Each row comes from the steps of one path. Every step used is in the known rows, and no mark comes twice. Write the path behind each row, first mark first.
Known rows:
bino, buli, zarek: [ 18.5  15.2   7.6  11.1  -3.1  39.9  33.5  16.5  -3.5  -6.6   7.5   5.9
  11.7 -10.7   5.4  -0.9   5.9  -7.8   8.0]
padur, fekasug, buli: [  6.4  -0.5  -2.1  15.4  23.9 -16.6 -24.3  -2.2  -4.3   0.8 -25.5  10.3
  -6.6   8.1   4.1   3.3  -7.5 -10.2  -4.4]
bino, buli, semes: [  9.9  -6.6  11.4  16.0 -14.7  28.8   7.2  19.7 -47.7  -5.2  32.6  28.1
  -0.2 -22.5  13.0  17.1   0.2  -2.3  10.2]
semes, genamiz, buli, zarek: [ 12.7   8.4  -8.2 -10.2  -6.4  12.4  14.1   6.9  52.1  17.5  -9.7 -22.4
   5.2  30.6  -1.4 -17.3   2.8 -12.8   9.8]
padur, fekasug: [ -3.5  17.3  -4.9   0.2  12.3  -5.5   1.7  -6.8   0.3   2.5  -5.5  20.1
 -17.5  -4.0  -4.1  -0.7  17.1   5.0  -2.2]
padur, fekasug, semes, genamiz: [-14.3 -44.8   8.2   0.5  13.9 -18.0 -18.6 -19.0 -14.6  12.4 -16.1  30.9
   0.0 -18.1  -3.0   6.4   1.4  -2.2  -3.8]
gukeba, semes, genamiz, buli: [-11.1  16.5  -9.4 -31.2 -16.9  -9.5  16.9   5.3  51.3  12.0  -4.5   1.9
  -7.3  14.7  10.4 -18.8  -4.2  15.2   2.0]
gukeba, buli, zarek: [ 16.4  36.4  16.1  15.5   5.8  11.4  27.2  12.2  -6.5 -12.5  -6.6   1.5
   4.9  31.9 -22.5 -15.6  -9.8 -12.9   0.8]
bino, buli: [  9.7  16.3  -3.5  -6.0  -4.9  17.4  20.6  21.2  11.8  -6.1  34.6  19.1
 -16.0 -27.2  22.3   0.0   9.6   7.4   9.3]
zarek, fekasug, semes, genamiz, buli: [-14.0 -41.1  -7.5 -23.4   9.4 -41.1  -9.4 -14.4  36.3  25.4  22.3 -11.2
  -1.8 -14.8  14.5   5.2  11.0   3.5   2.2]
bino, buli, fekasug: [  9.0  21.8  -2.7  15.0   6.9  20.5   7.1  20.8 -31.7 -13.2   6.8  -9.1
  10.4 -24.3  11.1  30.9  10.0  19.1   8.8]
semes, genamiz, buli: [  3.8   8.7 -18.9 -26.6  -7.8 -10.0   1.5  13.2  66.4  17.4  21.6  -6.4
 -22.0  12.9  14.8 -17.8   6.2   0.1  11.1]
genamiz, buli: [  3.2  24.6 -22.4 -32.2  -7.3  -4.4   6.5  28.2  45.7   8.1  20.6  -6.2
 -32.1  12.5  10.4 -10.6  10.3  24.0   5.3]
buli, fekasug: [  2.8  17.7 -11.1  12.9   7.1   9.9  -5.0   4.7 -28.9  -6.3 -12.2 -25.5
  -8.5  10.3   1.4  14.2   2.9   8.4   3.6]
genamiz, buli, zarek, gukeba, semes: [ -8.4  30.4  -6.4 -22.4  -8.6   4.4  14.7  -1.1  28.0   3.2 -23.3  -4.0
  28.9  -6.1 -20.5 -10.3  11.6  15.8 -12.0]
bino, buli, zarek, fekasug, semes: [  0.5 -33.1  17.9  13.4  13.2   9.1  22.6 -12.8 -31.4   3.1  13.0   1.0
  30.8 -36.6   5.4  20.6  10.1  -6.0  -0.8]
fekasug, semes, genamiz, buli: [ -8.4 -39.5  -8.9 -30.0  -6.5 -18.4 -13.7  15.9  30.5  17.3   8.6   5.2
 -16.0  -2.1  12.9  -4.2  -4.8  16.1   3.2]
buli, gukeba: [  7.5  16.1 -11.3  -0.2  -2.5  13.1  10.0  -0.5  16.0 -16.4  -2.1 -31.4
 -33.0  27.6  -0.6 -14.6   8.3   6.4  -2.3]
zarek, gukeba, semes, genamiz, buli: [-16.4  15.0 -13.3 -35.0  -9.3 -21.0  -3.4  -8.7  61.0  10.7   6.2   7.8
  11.1 -22.1  -0.5 -16.1  10.4   8.1  -4.6]
fekasug, semes: [ -8.5 -34.5  -1.3 -11.7  -2.8   0.3  -7.8   5.9 -19.8  -0.5   9.7  16.7
 -28.1  -9.1  10.4  -3.9 -10.0  11.5  -3.7]
padur, fekasug, semes: [-15.6 -28.3   4.6  -4.0  14.3 -13.8 -13.8  -4.5 -33.7   2.4 -18.7  33.7
 -10.3 -18.5  -6.6  12.3   6.6  19.7  -9.5]
buli, gukeba, semes, genamiz: [ -7.3   7.1   1.7  -0.3 -13.0   9.2  20.4 -22.5  19.8 -12.8 -23.3 -24.2
  -8.5  30.1  -0.4 -21.7  -6.9  -0.4  -6.0]
zarek, gukeba, buli: [  2.5  37.0   1.3  -2.9  12.4 -22.2  -5.3   4.2  18.9 -15.2  31.4  22.4
  -4.6 -24.4 -17.0 -10.3   6.2  -6.6  -4.5]
zarek, fekasug, buli, semes, genamiz: [  8.7 -44.4  10.9  38.8  13.4 -19.9 -30.9 -38.7 -29.8  18.2  10.1 -14.3
  16.1  11.1  16.6   8.7 -23.1 -61.6   7.6]

Which path is each row?
[ -7.0   2.9   8.1   4.5  -4.3  14.1  13.4 -37.0  14.2   2.4 -24.3   2.8
  38.4 -11.3 -15.9 -22.4  -1.3 -28.7  -7.3] -> buli, zarek, gukeba, semes, genamiz
[  2.7 -10.8   4.8  14.5  -1.4  -2.0  -5.8 -19.3  14.2 -13.7 -40.7 -34.4
   1.4  42.9   6.9 -18.0 -33.5 -17.1  -7.9] -> fekasug, buli, gukeba, semes, genamiz
[-15.4 -33.2  -2.6 -22.0   9.6 -30.9 -20.6   4.9  17.9  20.2 -16.3  22.5
   0.8 -12.7  -3.8  12.2  12.1  22.5  -2.8] -> padur, fekasug, semes, genamiz, buli
[ 10.4 -22.4  14.6  20.3 -14.8  24.6   3.9   4.2 -31.3   4.4  34.3  27.3
   9.5 -20.0  17.5  12.1  -2.2 -23.7  16.0] -> bino, buli, semes, genamiz
[-11.1   4.3   1.7  -8.7 -13.2   4.0  18.0 -18.2  20.3   4.4  -5.0  11.7
  -9.0   7.8  12.3 -24.5 -13.1  -8.3   0.3] -> gukeba, semes, genamiz
[  2.6  -1.1  19.2  23.6   2.2 -15.4 -22.3 -14.3 -22.9  -3.0  26.2  29.4
  20.0 -20.3 -22.3   2.0  -6.1 -37.2   2.5] -> zarek, gukeba, buli, semes, genamiz
[-17.0  21.0 -13.0 -13.1   1.4 -18.4 -16.1  -9.8  18.6   5.1 -24.1 -21.7
  37.0 -19.3 -13.1  16.1  10.6  21.0  -5.3] -> zarek, gukeba, semes, genamiz, buli, fekasug
[  3.7   1.8  -7.7  -9.2 -16.5   5.9  -7.4  24.9 -13.1  10.6  14.1   4.2
 -18.6  18.7   1.5   9.2   2.4  12.1   5.9] -> genamiz, buli, semes
[ -8.5 -30.3  -1.2   8.5   9.5   2.9 -21.3   5.9 -66.3  -5.3 -20.0 -11.8
  -1.7  -4.1   0.0  29.2  -8.2  25.6  -4.3] -> buli, fekasug, semes
[ -8.1  34.8 -12.6 -29.3 -15.5  -0.3  21.8  14.9  32.1 -13.4 -24.8 -32.0
 -17.4  36.5  -6.5  -9.9   7.4  45.2 -10.4] -> genamiz, buli, gukeba, semes
[ -7.4  18.8   4.1   0.7  -4.9  18.2  18.0 -23.3  -4.9  -6.0 -26.9   4.8
  27.1 -12.0 -20.6 -15.3   3.6  -7.0 -12.7] -> buli, zarek, gukeba, semes
[ 13.5 -43.4   9.1  32.4  -2.3   3.3 -34.0  -8.7 -36.9   9.7  -2.1   2.4
   1.0  23.7  16.2   0.3 -38.2 -49.7   8.3] -> fekasug, buli, semes, genamiz
[  7.7  12.6 -17.9 -18.0  -5.9  -5.6   3.3   8.5  65.6   0.6   0.9 -42.9
 -21.0  34.8   1.5 -15.2  14.4   7.2   5.1] -> semes, genamiz, buli, gukeba
[  7.3 -28.4   7.4  34.6  13.3 -15.7 -26.4 -23.8 -47.1   9.4  12.5 -12.7
   4.4  11.0  13.8  16.2 -18.6 -38.3   1.2] -> zarek, fekasug, buli, semes
[  4.5 -25.2   6.3  17.0 -13.8  14.9  -9.8 -12.0 -26.9  11.6  13.1  11.9
  -8.6  13.3   7.0  -2.6 -11.3 -31.8  10.8] -> buli, semes, genamiz
[  3.0  14.8  15.8  18.0   3.4 -11.3 -17.5   0.9 -42.0 -12.1  27.6  31.3
   8.7 -18.4 -25.6   7.6  -1.2 -14.3  -3.5] -> zarek, gukeba, buli, semes
[ 13.6  20.2  -2.2   3.1  -3.2  22.2  22.5  18.3  12.2 -23.5  18.1 -16.1
 -15.7  -5.0  10.1   1.1  13.3  16.2   3.6] -> bino, buli, gukeba
[ -9.4  -5.9  11.8  14.2  26.0 -28.1 -32.7   3.8 -58.1 -19.4  -5.7   5.3
  26.4 -36.3 -30.4  33.2  -1.8  19.6 -12.3] -> zarek, gukeba, buli, fekasug, semes
[ -2.4  27.1   6.6  -2.6 -13.1  23.7  38.1   9.0  -0.4 -28.0  -4.5  -6.8
  -1.4  -3.4   5.4  -1.3   5.2  31.3  -6.1] -> bino, buli, gukeba, semes
[ -5.2  -5.0  15.6  16.0  16.7 -15.9 -15.2  18.2 -69.5 -18.3 -15.1  -0.8
   6.8   2.3 -18.1  30.8 -17.6  28.3  -5.4] -> gukeba, buli, fekasug, semes
[ 12.2  21.4 -12.2 -15.0  -6.6  16.1  18.5  22.2  30.9   8.9  -9.7 -19.9
  -3.5  30.7  -5.2 -11.4   8.7   7.9   4.1] -> genamiz, buli, zarek
[  7.2  11.6  -4.6   6.2   5.8  18.2   2.3 -15.4   7.0  -1.3  -2.5  -4.6
  12.4 -15.8 -15.2 -12.5  12.7 -25.1  -4.3] -> buli, zarek, gukeba
